Known rows, with every way that one mark hangs from another
{z_985 z_165 z_371}: [ -2.0  -0.5 -12.0  -0.5   1.0  12.1  -3.1  13.6  12.1  36.5  -2.8 -14.9
   4.3   0.8  -0.4   0.2 -26.4  10.5  -4.2  20.0 -18.3  13.0]
{z_656 z_66}: [  3.8  -7.6 -12.9  -5.0 -19.0   7.4   4.6  -3.1   0.5  -0.1  -6.4 -15.8
   7.3   6.9  -6.6   8.4 -11.8  17.2  10.9  -3.7  -0.8 -11.8]
{z_951 z_86}: [  6.2 -10.3  -6.1   6.9  -6.1  -3.2   0.4   4.6  -7.7   3.0 -12.4 -16.0
  11.3  10.0  -2.0  11.4 -10.9   2.3   6.3   2.5 -22.9  -2.5]
{z_371 {z_309 z_527} {z_985 {z_165 {z_656 z_787}}}}: [ 12.7   1.2 -13.4  14.5 -12.2   0.4  -7.7  14.3   8.3  15.5 -34.9  19.1
   8.1  -6.4  -7.3   2.7  -6.2  23.6   4.9  42.5   2.1 -29.7]
{z_165 z_985}: [  7.0   1.9 -11.4 -16.8 -15.1  12.9  11.1  10.8 -14.1   5.7 -12.4  -1.9
   7.4   6.3  -2.1   5.8 -11.9   9.2  19.4   4.5 -18.3  -3.6]
{z_165 {z_656 {z_42 z_86} z_66 z_787} z_985}: [ 19.1   3.2  -9.5 -18.5 -53.8  21.2   5.7  -4.0  10.5   0.0 -20.4 -27.7
   4.7  -4.0 -11.5   4.3   4.0  27.3  31.0   2.1   7.6 -18.2]
{z_86 z_42 z_517}: [  9.2 -13.8  -6.1 -12.0 -17.7  16.6   7.7  -3.7 -24.4  25.5 -26.7  -7.6
   4.6  -0.8  -8.1  12.9 -14.3 -32.4   5.3   2.8 -17.8 -31.6]
{z_42 {z_86 z_517}}: [ -2.8 -21.0  -6.9 -12.7 -17.1   2.1  -0.2   9.0 -14.8  16.9 -21.4  -4.7
   4.7  -0.8  -6.2   9.5 -15.2 -13.6  12.6   8.3  -2.5 -20.5]
{z_656 {z_42 z_86} z_66 z_787}: [  7.2  -9.7  -6.7  -6.9 -23.6   9.9   0.3   0.6  18.1  -2.1  -5.9 -26.7
   4.2   4.5 -13.5  10.9  -5.4  21.1  16.5   1.5  13.0 -24.1]
{z_66 {z_985 {z_165 {z_656 z_42}} {z_371 z_309}}}: [ 13.5   3.5  -8.0  -0.8 -38.4  10.8  -3.3   5.7  15.1  37.9 -15.4  -2.8
   4.0  -5.3   2.9  11.7 -28.9   4.0  -8.8   8.4  -4.9  -8.5]
{z_656 {z_42 {z_86 z_517}} {z_66 z_985} z_787}: [ 11.5 -20.5  -5.9  -5.3  -5.2  17.5   5.5 -11.6  -4.6   7.2 -22.4 -39.0
   8.2   2.6 -18.4  23.2 -15.5  -0.1  23.1 -10.3  13.1 -25.5]
{z_527 z_309}: [ -0.9  -6.1  -8.4 -11.9 -11.5   6.8  -0.7  10.7 -22.1   6.5 -10.4  -1.6
   2.6   1.6   2.7   3.2 -11.1   9.0  13.7  -0.5  -2.3  -5.9]
{z_371 z_985}: [  0.5  -8.2  -8.3  -7.5 -22.8  -7.8   6.8  11.2  -5.4  10.0 -11.3  17.0
   7.1   6.7   1.2   8.8 -12.9  11.0   5.4  18.8   1.9 -21.8]
{z_656 {z_66 {z_985 z_165}} z_787}: [  3.6  -4.3 -16.4   6.9  44.7  20.7   1.4  -8.5   5.6   1.8 -19.8 -55.7
  11.2   5.7 -15.6  14.9 -16.1  28.2  18.6  -3.7  -1.3  11.7]
{z_165 {z_656 z_42} z_985}: [ 20.4   5.6  -8.6 -24.5 -65.5  10.3   8.0   3.4  -6.1  10.7 -14.7  -0.9
   5.9  -4.0   1.1   5.4  -4.4   6.8  20.3   4.2 -12.9  -5.2]
{z_66 z_985}: [ -1.7 -14.1  -8.5  -7.8   9.0   8.0   5.4   6.0 -17.8   3.6 -15.7 -14.4
  12.2   9.6  -4.4  17.6 -20.7   2.1  13.1  -0.4  -9.8   6.0]
{z_656 z_42}: [  8.7  -6.9  -5.6 -13.5 -35.3  -2.9   3.1   7.2   0.8   8.0   0.1   0.2
   5.4   4.3  -1.1  12.3 -13.6  -0.1   5.6   4.1  -6.4 -10.4]
{z_951 {z_86 z_42}}: [ 11.7 -10.1  -0.8   2.1 -19.5  11.7   2.7  -1.0  -8.1  11.7 -17.6 -23.6
   8.8   8.2  -5.2  17.1  -9.0 -18.4   0.6   2.7 -28.8 -18.1]
{z_66 {z_985 z_371}}: [ -2.4 -11.9  -8.0  -0.9   6.1  18.0   6.2  10.2 -12.5  26.9  -8.1  -9.2
  11.5   9.6  -2.5  10.7 -31.8   4.5   3.9   6.1 -14.5   9.1]
{z_66 {z_985 z_165 z_371}}: [ -2.4  -6.4  -9.9   1.0  18.2  18.4  -0.8   8.8   4.2  33.8  -7.4 -26.0
   9.2   3.9  -2.5  11.2 -34.5   7.3   0.1  12.0 -17.1  23.1]
{z_371 {z_309 z_527} {z_985 {z_165 z_656}}}: [ 12.2  -2.2 -10.1   6.3 -48.2  -5.6  -8.9  14.0  11.7  19.1 -25.5  29.1
   7.1  -8.1  -0.4   8.3 -11.1  12.3  -2.7  39.2   1.1 -30.4]
{z_656 z_42 {z_66 {z_985 z_165 z_371}} z_787}: [ 12.7  -0.8 -10.6   7.7  14.2  27.5   2.1  -7.3  22.3  27.0  -3.1 -48.3
   7.6   4.3 -12.8  14.3 -26.9  24.1   5.9   1.2  -2.1   8.8]
{z_951 {z_86 z_42 z_517}}: [ 16.5 -15.1  -1.5   3.0 -16.7  12.9   5.2  -8.7 -22.7  23.4 -28.4 -22.3
   8.4   3.1  -7.8  17.8 -11.6 -35.8   3.3  -1.3 -29.9 -30.2]
{z_66 {z_985 {z_165 z_656}}}: [  2.3  -6.9 -12.6  -8.7  -1.8   8.4  -4.1  -1.1  -4.7  14.3 -26.0 -33.0
  10.8  -4.4  -1.9  11.5 -16.2   8.7  13.8   6.7 -11.1  24.4]
{z_656 {z_42 {z_86 z_517}} {z_66 {z_985 z_165}}}: [ 11.3 -18.7  -4.8 -11.2 -29.9  12.6  -3.0 -13.5  15.2  18.6 -12.4 -48.6
   4.7  -4.4 -11.6  29.7 -23.3  -8.5  10.8  -8.5   9.4 -12.7]

Rows
[ 18.1   4.7 -10.2   1.9 -53.6  25.3   2.6  19.0  -8.1  29.7 -21.0  32.5
   8.6  -2.5  -2.4  -1.8 -17.9   9.7   5.8  27.6 -21.2 -22.5] : {z_165 z_656 {z_985 {z_371 {z_309 z_527}}}}
[  1.7  -0.4 -15.3   6.6  31.7  24.7  -2.5   4.0  -2.5  34.1 -28.4 -36.4
  11.1  -2.9  -7.0  -1.2 -22.0  21.6  12.1  17.6 -13.9  30.1] : {z_66 {z_985 {z_165 {z_656 z_787}} z_371}}
[ 16.8  10.9 -11.9   0.9 -31.1  -9.7  -1.4   7.7  18.3  17.8 -27.9  14.1
   0.8  -6.9   0.4   4.0  -5.5  22.1   0.1  24.0  12.6 -37.9] : {z_371 z_309 {z_985 {z_165 {z_656 z_42 z_787}}}}
[ 17.2  -1.2 -12.2  10.8 -59.8   1.9  -7.4   0.3  22.3  13.6 -22.3  14.0
   6.6  -7.6  -4.5  11.1  -8.7  23.4  -0.9  28.2  11.0 -38.5] : {z_371 {z_309 z_527} {z_985 {z_165 {z_656 z_66}}}}
[ 11.9   6.2 -12.2  -0.2 -12.9  14.4  -4.6   5.7  16.7  38.3 -13.2 -21.9
   4.1  -8.1  -3.8  -6.9 -14.5  19.4   4.5  22.5 -11.2  13.2] : {z_985 {z_165 {z_656 z_42 z_787}} z_371}
[  6.9 -15.4  -5.2  -6.7  -7.5  16.6   3.0  -4.5  10.2  -4.1 -11.0 -39.9
   8.6   8.3 -15.9  22.2 -12.7  18.0  20.2  -7.1  13.9 -13.8] : {z_656 {z_42 z_86} {z_66 z_985} z_787}
[  7.9 -10.3  -2.0  -1.3 -51.7  17.6   2.3   4.8  22.4  20.7  -0.3  -2.4
   3.2   7.8  -5.1  21.8 -30.5   7.6  -6.3  -5.0  14.4 -40.5] : {z_656 {z_42 z_86} {z_66 {z_985 {z_371 z_309}}}}
[ 12.0  -6.1  -8.4   6.2   3.4  27.6   9.2  -5.8   6.7  19.2  -3.8 -29.9
  10.2   9.8 -12.5  13.0 -24.7  21.4  10.4  -4.7   0.6  -5.0] : {z_656 z_42 {z_66 {z_985 z_371}} z_787}
[ 10.9   7.7 -16.2 -11.5  -1.2  18.9   9.7   6.8 -21.2   4.5 -34.3 -11.9
   9.3  -0.6  -7.0  -6.1   1.0  24.2  31.2  10.2 -15.0   2.1] : {z_165 {z_656 z_787} z_985}
[ 11.9   6.8 -15.3   1.7 -51.9  -4.6  -1.6  -3.7  20.7  13.9 -24.8   7.7
   2.0  -6.2   1.7   6.2  -7.9  28.6  -2.4  12.7  17.0 -39.5] : {z_371 z_309 {z_985 {z_165 {z_656 z_66}}}}
[  9.6   0.1 -11.2  11.7 -33.9  13.3 -11.8  17.1  12.4  36.9 -17.4  14.7
   6.6  -8.3  -1.9  -1.2 -22.7   9.5  -8.7  35.5 -16.0  -9.4] : {z_985 {z_165 z_656} {z_371 {z_309 z_527}}}
[  6.3  -2.1  -9.9  14.4 -12.9  13.8  -9.5  22.5  15.7  34.0  -5.5  15.9
   5.4   0.4  -4.4   5.7 -29.5   6.6 -12.4  33.0 -18.3 -13.5] : {z_985 z_165 {z_371 {z_309 z_527}}}
[ 12.8  16.7 -16.6   1.9  -9.2  24.0  10.4  16.0 -11.9  26.6 -32.8  17.0
   5.0   0.0  -3.2 -12.8 -12.0  25.5  11.9  14.6 -13.5 -23.2] : {z_165 {z_656 z_787} {z_985 {z_371 z_309}}}
[  1.0   5.3 -12.8   6.7  -3.8   7.1  -3.2  18.2  15.0  33.4  -8.2   9.5
   0.6   1.4   1.8   0.7 -28.4  10.7 -14.4  17.5 -11.9 -15.9] : {z_985 z_165 {z_371 z_309}}
[ 14.1  -2.5 -10.9  -1.9 -11.3   9.5   6.0  -5.8   8.4  -1.5  -5.5 -23.7
   6.4   5.9 -12.5   8.4  -6.5  23.0  15.5  -3.4   5.1 -17.8] : {z_656 z_42 z_66 z_787}
[ 15.4  11.7 -18.0  -0.8 -16.0  36.0  12.1  -2.7  -5.0  22.6 -23.2 -19.3
   8.3  -0.1  -9.7 -10.9  -8.2  36.7  23.8   6.0 -10.4  -2.8] : {z_165 {z_656 z_66 z_787} {z_985 z_371}}
[ 11.1  -5.8  -7.4 -17.0 -70.7   4.7 -11.0  -7.3  34.5  11.5  -7.9 -35.7
   1.4 -10.8  -4.2  10.7  -6.1  15.9   9.3   6.0  11.3  -5.0] : {z_985 {z_165 {z_656 {z_42 z_86} z_66}}}
[  2.4   4.8 -17.0   5.2  15.8  17.5  -4.8   8.6   5.6  36.6 -23.6 -24.1
   6.6  -6.5  -4.9 -12.6 -14.8  25.4   8.2  25.4 -14.7  19.8] : {z_985 {z_165 {z_656 z_787}} z_371}
[  3.5  -9.7 -14.0   4.6  33.7  20.5   8.5  -7.4 -10.3  -5.6 -20.7 -38.6
  13.6  11.2 -15.3  13.8 -14.1  25.4  22.7  -9.4   1.7  -2.9] : {z_656 {z_66 z_985} z_787}
[  6.1 -12.0  -3.2 -22.1 -69.9  -2.1  -5.0   7.5   7.5   9.2 -12.3  -3.7
   3.5  -6.1   0.0   7.9  -5.1   1.3  11.5  11.7   3.7  -9.5] : {z_165 {z_656 {z_42 z_86}}}
[ 10.5   3.2 -14.6  20.3   1.8  19.5 -10.5  17.5   9.3  33.5 -26.7   6.1
   7.5  -6.8  -9.1  -7.0 -17.5  21.1  -0.7  38.6 -15.0  -8.4] : {z_985 {z_165 {z_656 z_787}} {z_371 {z_309 z_527}}}
[  6.6 -14.0  -3.8 -13.4 -32.6  12.3  -5.5  -6.6  29.5   6.2  -1.2 -49.1
   5.4   0.8  -8.8  28.7 -20.7   9.8   9.0  -4.9  10.0  -1.6] : {z_656 {z_42 z_86} {z_66 {z_985 z_165}}}
[  5.5  -8.0  -7.8  15.5   3.2  20.8  -6.6  17.9   7.8  32.4 -10.6   2.0
  10.2   3.6  -6.7  16.8 -37.1   2.7  -8.5  25.0 -17.8  -5.5] : {z_66 {z_985 z_165 {z_371 {z_309 z_527}}}}
[ 10.2 -16.8  -3.5 -16.9 -65.4  12.2  -0.9 -10.4  10.1   2.9 -13.4 -31.1
   8.3  -1.9  -6.5  21.5 -10.6   9.7  17.3  -7.5  14.7  -9.2] : {z_165 {z_656 {z_42 z_86} {z_66 z_985}}}
[ 18.7  -3.0  -8.0 -21.1 -39.1  16.8   6.1   1.9 -14.3  18.0 -35.2 -13.6
   4.4  -9.3 -10.0   2.2  -1.3  -0.9  31.9   9.0  -2.5 -22.1] : {z_165 {z_656 {z_42 {z_86 z_517}} z_787} z_985}
[ 10.6 -13.3  -6.6  -9.6 -29.1  16.9  -0.1  -9.6   7.2  -1.5 -23.3 -40.5
   9.6  -0.5 -13.5  15.7  -5.9  21.3  25.3  -4.3  16.2  -9.9] : {z_165 {z_656 {z_42 z_86} {z_66 z_985} z_787}}
[ 20.4   9.1 -11.8 -17.0 -28.7  15.6   9.6   3.8  -9.9   6.4 -23.9 -10.2
   7.3  -2.7  -6.0  -0.7   0.4  17.4  27.9   7.0 -10.9  -5.0] : {z_165 {z_656 z_42 z_787} z_985}
[  8.9  -9.9  -6.3   7.8 -37.4  -5.7   0.7  20.5  -1.6   9.0 -14.5  46.1
   8.3   6.3  -2.3  14.7 -15.6   6.8  -3.5  31.7   1.8 -49.3] : {z_371 {z_309 z_527} z_985}
[  6.3  -7.9  -7.5  12.9 -23.2  12.8  -2.3  23.7  -0.2  26.6  -5.8  32.2
   8.2   5.9  -4.5   4.8 -27.0   3.3  -8.9  27.2 -15.5 -28.3] : {z_985 {z_371 {z_309 z_527}}}
